Each row comes from the steps of one walk. Every step used is in the known rows, and no mark comes twice. Write the walk behind each row, first mark first.
(in the rows, 128 means zero)
Known rows:
h, g: [143 121 104 123 133 105  98 125 135 105 130 120 107 138 115 158 124 132
 139 113 128  94 157]
b, n, g, z: [134 129 123  88 130 119 217 150 122  98 145 147 145 105 156 171 127 102
 174 136 133 109  84]
l, b, d: [138 130 138  74 129 111 126  85 131 146 118 107 118 105 153 179 106 115
  97 137 127 141 151]
b, d: [127 154 152  92 108 114 124 114 145 135 128 129 119 129 136 170 121 118
  93 107 127 171 133]
a, h, g: [141 154  81 126 132  72  99 135 127 107 127 156  94 141 133 161 100 128
 124 153 120  72 149]
l, b, n, a, h: [149 118 115 102 128  92 194 100  63 118 137 128 153  64 138 143  80 111
 116 192 102  86 115]
l, b: [145 104 120 101 142 131 122 102 115 137 114 106 123 108 133 136 114 122
 124 147 124  99 146]
d, p: [125 110 120 127 134 140 137 144  92 144 127 117  97 103 130 127 120 131
  97 115 126 103 140]
l, b, d, p: [144 102 126  68 135 129 138 109  88 166 115  94  79  80 138 189  96 119
  65 118 123 117 161]
n, a, h: [145 167 126 157 113  79 155 113  96 122 140 147 128  96 121 136 113 109
 110 179 106  95 116]
b, d, p: [124 134 138 101 116 125 138 139 101 156 135 114  87  98 135 175 112 117
  67  92 132 143 142]
l, b, n: [133  79 113  79 151 133 166 109  97 128 128 106 146  91 143 146  95 131
 139 141 119 113 127]
g, h, b, z: [141  96 112  91 113 142 134 113 137 123  84 113 130 147  97 176 116 127
 100 115 136 162 131]
n, g, l, b: [164  97 162  82 149  95 159 115 124 117  80  92 101 102 116 185 101  78
 140 179 153  80 151]
n, a: [155 134 139 153 109 106 154 109  96 121 143 114 150  97 114 125 138 115
 115 138 113 124 118]
g, l, b: [161  84 146  92 147 101 140 117 116 154  84  95 105  89 139 169  97 108
 122 166 138 108 148]
g, h, b, l: [142 100  97 127 113 135 119  93 162 181  86 119 102 155  88 145 142 123
 136 128 165 182 144]
g, l, b, n, a: [173  58 151  84 131  84 210 110  72 134 120  83 148  51 138 157  79 103
 123 165 108 117 121]
n, g: [135 143 150 122 130 128 146 125 132  95 117 130 127 130 102 153 136  98
 147 143 146 102 136]
a, h, b, n, g, l: [108  93 131  83 113  94 205 143 138  99  82 143 119 143  95 184  64  77
 127 177 157  88 132]
a, h: [115 165 114 132 130 100 124 134 126 125 132 164 106 136 137 136 104 122
 116 174 122 104 118]
a, h, g, l, b, z: [173 125  93  63 147  62 135 135 101 121  80 127  89 105 144 242  41 122
  98 181 109  48 170]
h, g, z: [158 128  74 123 140  95 121 145 135 125 150 138 106 123 162 178 133 127
 154 113 120  82 126]
h, g, l, b: [180  74 116  93 154  77 117 118 121 134  83  86  86 111 134 193  92 114
 133 145 131  75 173]
n, a, h, g, z: [180 168  64 144 116  53 152 130 102 119 162 159 106  95 165 179 122 111
 136 164  98  62 115]

Write each row's walk:
[118  59 140  72 111 118 204 136 135  98  83 108 132 142  91 172  92  75
 135 140 160 109 136] -> h, b, n, g, l
[133 103 168  82 127 105 205 156 123  99 107 117 125 110 116 176  92  84
 157 145 152 129 116] -> b, n, g, l
[ 83  97  84 105 114 120 162 127 121 117 121 150 138 153 117 135  80 118
 109 152 134 108 121] -> a, h, b, n
[109 107 104  91  95 161 159 119 123 121  95 118 157 155 105 159 101 132
  84 127 126 120 153] -> h, b, z
[158 144  62 115 123  63 189 142  85 110 166 159 131  80 169 180  97 117
 148 154  87  71  92] -> b, n, a, h, g, z
[186  55 122  86 136  59 183 104  73 120 118  74 127  72 134 194  90 111
 134 144 107  89 147] -> h, g, l, b, n, a
[134  84 117  89 113 132 115 112 137 169  93  95  78 122  88 191 119 109
  74  79 146 176 139] -> g, h, b, d, p
[199 108 109 115 136  28 137 100  89 127 103 112  86  76 130 195  75 101
 112 194 109  41 163] -> n, a, h, g, l, b
[143 107 110  64 154 131 199 120 109 107 135 123 140  81 163 174 117  92
 172 159 126  83  99] -> l, b, n, g, z
[150 121 115 116 119 129 142  87 169 152  78 115  98 155  74 172 156  96
 154 138 183 157 138] -> n, g, h, b, l
[147 115 123  70 129 145 155 110 101 123 106 105 140 102 146 171  90 136
  96 155 112 109 146] -> l, b, z
[ 98  82 123  95 110 136 188 109 132  84 107 119 149 151  96 155 114  93
 138 133 157 109 135] -> h, b, n, g
[145 153 121 115 135 122 167 138 139 110 137 143 123 111 148 171 143  95
 162 142 144  95 109] -> n, g, z
[125 130 100 154  95  96 161  93 107 121 118 130 132 127  96 137 104 109
  84 171 125  85 137] -> n, a, h, b
[152  64 126 112 102 105 180  96 108 122 123  90 155 109  93 139 131 105
 133 121 124 164  96] -> g, h, b, n, a
[133 139 112 129 107  91 196 129  77 114 156 150 151  87 135 136  90 118
 121 166 101 108  98] -> b, n, a, h
[154  82  91  71 156  62 151 136 107 124  98 125  95 102 152 205  45 109
 142 177 122  65 151] -> a, h, g, l, b, n
[144  82 111 125 120 127 109  94 157 135  87 102 112 148  85 145 142 112
 129 115 153 151 120] -> g, h, b
[ 90 116 105  98 110 120 179 121 131  84 108 151 134 154  96 159  86  89
 128 173 153  78 125] -> a, h, b, n, g
[166  85 150  57 129 108 142 128  92 173  94  80  71  71 140 211  74 103
  62 132 128 122 162] -> g, l, b, d, p
[164  91 136  90 132  60 211 119  75 136 109 117 126  55 147 175  57  99
 114 205  97  90 117] -> g, l, b, n, a, h
